Each row was made from one path, in order. Every step used is in the known rows, and no mark comes twice. Write each row's path.
In the rows, zero is written as 128.
Known rows
tedefoz/larime: [158 119 113 167 123 130 149 150  87 140 103 145 131 144 148 141 113 133
 148 111 139 151 145]
larime/temem/didag/kudil: [123 147 122 170 187 139 102  93 102 120 139  79 172  77 139 117 203 117
 128 128 191 116 142]
romoz/temem/didag/kudil: [117 117 146 157 192 143 117 113 108 171 125  93 216  86 152 147 158 104
 133 105 155 137 113]
larime/temem/lukal/vuto/metiv/tedefoz: [ 91 174  77  83 142 145 118 120 152 106 184 109  72 101 142  80 148  97
 144 136 117  60 150]
romoz/temem/rupug: [116  98 131 122 148 137 157 140 154 135 116 108 126  63 158 131 107 124
 135 140 113 171  95]
didag/temem/lukal/vuto/metiv/tedefoz: [103 183 110  67 138 126 148 129 138 137 124 116 120 114 128 133 116  89
 149 159  90  49 166]
tedefoz/metiv/vuto/lukal: [138  99 174 138 102 101 127 109 123  87  97 179 157 137 113 170  98 134
  88 145 123 135 106]
romoz/temem/didag: [140 107 151 156 172 149 115 149 115 194 109  80 176 116 154 140 129 107
 125 130 160 155 141]
vuto/metiv/tedefoz/larime/temem/didag/kudil: [ 97 157 148 166 156 131 137  93 108  85 133 112 182 141  92  56 149 126
 123  80 119  67 119]
romoz/temem: [134  96 121 136 167 142 128 151 122 161 107 115 143 100 172 143 112 106
 144 127 133 178 125]
larime/tedefoz/metiv/vuto/lukal/temem: [129  87 181 135 123 121 101  92 168  94 133 163 124 191 115 134 119 160
  55 163 103 215  92]
lukal/vuto/metiv/tedefoz/larime/temem: [117 125 101 128 104 150 139 117 116 111 157 147  80 194 118  67 128 124
 135  98 114 119 134]
tedefoz/metiv/vuto/lukal/temem/didag: [148  97 178 172  99 112  90 113 155 159 122 137 171 195  91 164 136 163
  54 146 155 148 124]
lukal/vuto: [149 123  90 128 146 160 125 138 103 181 148 121 110 130 173 165 154 106
 135 122 166 163 170]
didag/temem/larime/tedefoz/metiv/vuto/lukal: [134 107 242  99  94  65 139  95 127  42  59 156 154 121  50 172  86 147
 103 179  89 161  64]
larime/temem/didag: [147 137 126 169 169 144  99 126 111 141 124  68 135 109 138 110 174 123
 119 153 197 135 168]
lukal/vuto/metiv/tedefoz/larime: [125 133 117 124 113 151 158 139 109 146 145 155 121 197 126 105 102 115
 131  75  92 113 147]
vuto/metiv/tedefoz: [111 156 135 115 192 145 150 149 141 109 104 110 158 114 135  99  95 102
 119  97  85 103 167]
vuto/lukal: [163 123 146 112 129 124 128 138 123 128 116 152 142 105 145 168 113 147
 125 123 169 144 137]
metiv/vuto/lukal/temem: [158  97 123 122 120 124  99 122 184 165 134 156 152 173 145 181 135 172
  97 150 142 202 110]
larime/temem/lukal/vuto/metiv: [115 157  56  89 107 142 110 129 140 131 163 125  86  70 153  99 170 125
 159 139 147  68 144]
lukal/vuto/metiv/tedefoz/larime/temem/didag: [125 138 132 148 107 155 125 117 110 146 161 115 113 211 100  64 145 124
 117  98 142  96 150]
tedefoz/larime/temem: [151 115  97 170 113 127 129 126  95 106 117 134  92 141 139 102 139 141
 150 133 162 157 129]

Write each row's path
[138 127  94 106 128 161 133 147 121 171 127 137 139 118 151 132 140 122
 135  97 133 122 167]
lukal/vuto/metiv
[ 96 130 105  92  93 138 151 144 133 159 165 158 107 158 141 103  88 103
 164  95  70  80  95]
romoz/temem/lukal/vuto/metiv/tedefoz/larime
[171 125 151 148 129 134  91 143 152 198 138 110 155 164 122 164 149 174
  92 123 200 156 153]
vuto/lukal/temem/didag
[122 144 139 141 140 132 166 148 114 105 100 144 151 162 118  88  80 121
 130  79  75 104 143]
vuto/metiv/tedefoz/larime
[117 125 186 145 155 107 137 142  97  57  98 104 113  81  90 126 108 117
 118 109 107 152 125]
temem/larime/tedefoz/metiv
[126 165  87  73 102 123 141 137 126 160 104 130 133  85 137 151 138 116
 168 164 118  57 162]
didag/temem/lukal/vuto/metiv
[163 118 135 116 105  99 109 165 158 153 132 132 121 115  93 187 125 188
 138  92 169 164 114]
vuto/lukal/temem/larime
[122 119  76  94 127 146 115 142 125 193 171 124  98  90 189 165 139  94
 168 142 144 127 118]
romoz/temem/lukal/vuto
[118 120 167 155 176 138 132 119  96  70 103 117 113 113 135 104 117 102
  92 140 111 163 146]
larime/tedefoz/metiv
[142 100 135 111 101 115 129 112 217 142 142 151 137 135 132 170 127 189
  89 162 122 196  84]
metiv/vuto/lukal/temem/rupug
[133 156  66 105 133 142 121 142 113 173 169 121  94  89 182 173 157 101
 157 144 159 103 165]
temem/lukal/vuto
[108 125  78  76 110 146 125 152 143 182 150 139 126  78 169 130 126 109
 167 115 110  88 114]
romoz/temem/lukal/vuto/metiv
[126 144  57 113  56 131 127 130 117 128 159 160  76 119 136  92 154 143
 173 122 137  66 120]
tedefoz/larime/temem/lukal/vuto/metiv
[114 170 112  89  87 113 165 129 114 135 119 150 112 162 110 122  99 108
 164 141  78  47 144]
didag/temem/lukal/vuto/metiv/tedefoz/larime
[115 138 123 145 133 131 147 128 124  74 117 135 110 159 110  51 104 129
 134 102  98 109 129]
vuto/metiv/tedefoz/larime/temem
[101 129 111 117  85 142 168 107 148  85 165 141  63 155 105  53 121 142
 127 107  93 112 105]
lukal/vuto/metiv/tedefoz/larime/temem/rupug
[122 105 172 175 117 107  92  79 147 139 136 145 210 163  91 173 163 156
  61 122 151 127  99]
tedefoz/metiv/vuto/lukal/temem/didag/kudil
[135 146  73 147 102 110 126 130 106 102 138 134  77  96 150 109 144 136
 172 154 153  98 123]
tedefoz/larime/temem/lukal
[100 171 103 121 121 112 143 129 135  67 138 132  93 114 118  58 109 124
 157 123  90  51 121]
vuto/metiv/tedefoz/larime/temem/lukal
[127 103 227 110 108  86 130 111 133  44 107 158 144 115  74 158  93 149
  95 133  97 168  63]
temem/larime/tedefoz/metiv/vuto/lukal
[137 158  84  94 119 123 132 128 109 171 126 118 103  98 156 184 151 100
 167 192 152  99 165]
didag/temem/lukal/vuto
[140  85 144 151  95 107 102 114 163 124 119 169 139 180 107 169 120 159
  75 144 129 170 107]
tedefoz/metiv/vuto/lukal/temem
[140 142 181 106 165 103 145 135 114  96  69  91 137  83 101 153 118 126
 150 162 113 178 129]
didag/temem/larime/tedefoz
[147 125 101 148 145 117 113 177 148 167 123  92 120 104 114 170 142 154
 145  99 147 174 149]
lukal/temem/larime
[ 99  77 202 133 145 105 129 121 133  75  98 124 147 110 101 133  94 107
 112 137  59 201  51]
romoz/temem/larime/tedefoz/metiv/vuto
[132 142 151 186 154 135 123 117 100 116 138  88 114 189 113  80 135 115
 115 131 157 126 152]
metiv/tedefoz/larime/temem/didag
